Known rows, with every way that one mark hangs from another
q_60{q_696}: [-12  -2   1 -13   2  35   1   8 -14  -2   3  11   3   2  -1  -8   1  -3
   6  21  -3  17]
q_696{q_919{q_330 q_716{q_60}}}: [ -9  -4   6  -4  45   1   0 -25 -10  -1  47 -33  21 -21  57  -9 -48   1
   5 -24  12  32]
q_716{q_60{q_330{q_919{q_696}}}}: [ 14   9  -5 -45  45 -14  -3 -37 -73   7 -43   6  19 -21  -4   6  36  35
  10 -19  -1  19]
q_696{q_919{q_330{q_60{q_974}} q_716}}: [-23 -14  18 -18 -27  30  -1 -21  -1 -10  88 -64  35 -24  22 -18 -57  -4
 -47 -20  -8  27]
q_919{q_696 q_716{q_60{q_330}}}: [  6   4  -5 -39  57 -36   5 -14 -49  11 -19 -25  15 -31  14  10  20  30
  12 -41  -2  35]
q_974{q_60{q_330 q_696{q_919}}}: [  0  -9  -9 -13  41  26  -4 -13 -15 -12  24  -8  18  -9  16 -21  -5   6
  54  25   7   0]
q_330{q_60{q_974} q_919}: [ -6 -10   8 -29 -51  27  -6 -32 -37 -23  20 -18  25  -6 -28  -7  -2   5
 -48  -9 -20   2]
q_330{q_60{q_696 q_974} q_919}: [-19 -10   8 -46 -39  64  -5 -26 -51 -23  21  -7  27  -4 -28 -16  -4   2
 -42  10 -22  19]
q_330{q_919}: [  6  -4   4 -12 -10   8  -3 -28 -28   5 -18   2   9   8  -3  -2  -1  -9
  -3 -12  -2  -4]
q_716{q_60{q_696 q_974}}: [-12   4  -5 -29   6  32  -2   4 -24 -38  34  10  10 -16 -16  -3  15  24
   2  24 -12  35]
q_729{q_696{q_919{q_330{q_60} q_716}}}: [-30 -14  24  -3   2  46  -1 -17  -5  -9  56 -42  39 -25  40 -19 -57  -1
 -44 -16  -2  35]
q_974{q_60{q_330{q_919{q_716}} q_696}}: [ 10 -18  -8 -44  34   2   2 -34 -43   4 -13 -36  17  -1   4 -11  -5 -15
  24 -15   4  10]
q_729{q_696{q_919}}: [-16  -5  15  18  -7  39  -2  -7   3 -17  24  14  23  -8  16 -11 -11  12
   9  14  -7  17]
q_716{q_60{q_330{q_919}}}: [ 12   3 -19 -23  39 -20  -5 -40 -50  -1 -19   6  19  -9   8  -2  27  30
  20 -14   4  17]
q_60{q_330 q_696{q_919{q_716}} q_974}: [-16 -15  -6 -26  -9  34   2  -8 -10   6  55 -25  32 -15  10 -19  -7  15
  16  -2 -14  45]
q_919{q_330}: [ -3   4   4  -6  18  11   0   1   7  10  26 -19   2  -7   9  -1 -20  -4
 -16  10  13  13]
q_716{q_60{q_330 q_696{q_919} q_974}}: [-13   1 -15 -25  26  35  -5 -12 -30 -28  56  11  31 -24   4 -17  17  44
  32  24 -10  46]
q_716{q_60{q_330 q_696 q_974}}: [ -7   5 -22 -38  32  20  -2   0 -29 -23  34   8  18 -22 -21  -6  33  44
  15  24  -9  43]
q_330{q_60 q_919{q_696}}: [ -1  -1  23 -39 -15  24  -3 -35 -68   1 -39 -12  19 -13 -10  -2   0   1
 -41 -23 -13  -6]
q_974{q_60{q_330{q_919} q_696}}: [  9  -9 -12 -35  34  20  -4 -28 -43  -4 -17  -8  13   1 -10 -12  13  -2
  31  14   7  -2]
q_330{q_60{q_974} q_919{q_696 q_716}}: [ -6 -11  27 -58 -45  18   1 -36 -61  -6  -4 -47  29 -17 -20   0 -11  -1
 -62 -43 -28  15]
q_729{q_696{q_919{q_716}}}: [-17 -15  18  10  -8  25   2 -10   5  -7  25 -12  27  -9  30 -11 -27   1
   2 -17 -10  27]

Rows
[ -8  -5 -19 -43  29   1   3  -5 -25 -12  37 -20  22 -24  -4  -5  17  32
   9  -6 -11  55] | q_919{q_716{q_60{q_330 q_696 q_974}}}
[-24  -2  12 -15 -10  74  -3   3   1  -8  84 -16  22 -14   2 -19 -32   1
 -10  39  -4  35] | q_60{q_696{q_919{q_330}} q_974}
[-16   0   7 -24 -20  31  -4  -3   0 -20  67 -41  17 -21 -15  -7 -22   8
 -60   9  -5  16] | q_919{q_330{q_60{q_974}}}
[ -8 -11   1 -48  -3  24   0 -30 -51 -22  19 -13  23  -9  -6  -5  -4   3
  -9 -14 -17  43] | q_330{q_919{q_716{q_60{q_696 q_974}}}}
[-13  -6  -2 -36  10  18   4  -2 -22 -28  39 -16  15 -17  -3  -3  -3  11
  -4  -7 -16  46] | q_919{q_716{q_60{q_696 q_974}}}
[-21 -11  21   6  11  36   1  -7  12   5  54 -34  29 -17  40 -11 -49  -5
 -14  -8   4  40] | q_729{q_696{q_919{q_330 q_716}}}
[-21  -5  15 -13 -22  45  -7 -16  -2 -20  86 -37  30 -23   5 -19 -40  10
 -39  10  -5  16] | q_696{q_919{q_330{q_60{q_974}}}}
[-16  -1   1 -17   1  49  -5  -9 -23 -39  57  14  23 -18   6 -15  -2  25
  20  25 -14  36] | q_716{q_60{q_696{q_919} q_974}}
[-19  -6   8 -10 -25  61  -3   2  -3 -19  57   5  21  -6  -3 -18 -11   6
   8  33 -16  24] | q_60{q_696{q_919} q_974}
[-19  -1  18  12  12  52  -3  -4  13  -5  52  -7  23 -16  25 -12 -32   9
  -8  21   5  30] | q_729{q_696{q_919{q_330}}}
[ -2   8  14 -36  52 -11   5 -10 -31   9   4 -40   7 -31  26  10 -22   6
 -19 -31   8  36] | q_919{q_330 q_696 q_716{q_60}}
[-14   7  23 -44  -9  37  -2   0 -24 -10  42 -42  16 -32 -26   0 -14  14
 -68   3 -10  19] | q_919{q_330{q_60{q_974}} q_696}
[ -5 -10   8  -4  20  41  -3 -12 -12 -27  25  -3  11  -2  16 -18 -26 -14
  41  25   5  -9] | q_974{q_60{q_696{q_919}}}
[-16  -3  27 -50 -17  23   4  -6 -25  -2  42 -71  21 -34 -11   2 -30   3
 -74 -27 -12  30] | q_919{q_330{q_60{q_974}} q_696 q_716}
[-19 -16  10  -8   1  35   3  -9 -15   8  24 -11  19  -2  40 -19 -34 -16
  17  -9  -5  26] | q_60{q_696{q_919{q_716}}}
[ -9  -1 -14 -32  -1  34   0   9 -10  -3  36  -3  15 -12 -29  -8  29  26
   3  27 -11  35] | q_60{q_330 q_696 q_974}
[-11 -16  15 -17  39  36   1 -14  -2  -5  50 -49  15 -10  41 -21 -64 -32
  18   5  15  10] | q_974{q_60{q_696{q_919{q_330 q_716}}}}
[ -3  -8 -14 -19  17 -16  -1 -24 -14 -14  55 -28  34 -25  21  -8   3  34
  21 -25  -9  42] | q_696{q_919{q_716{q_60{q_330 q_974}}}}
[ -7   0   1 -25  19  -7   2  -8   1 -15  61 -46  13 -25   7   4 -23  11
 -27 -16   0  42] | q_919{q_330 q_716{q_60{q_974}}}
[  3   3  -4 -50  25 -27   4 -10 -39  -3  10 -35  20 -35 -11  11  28  41
  -5 -31 -14  46] | q_919{q_696 q_716{q_60{q_330 q_974}}}
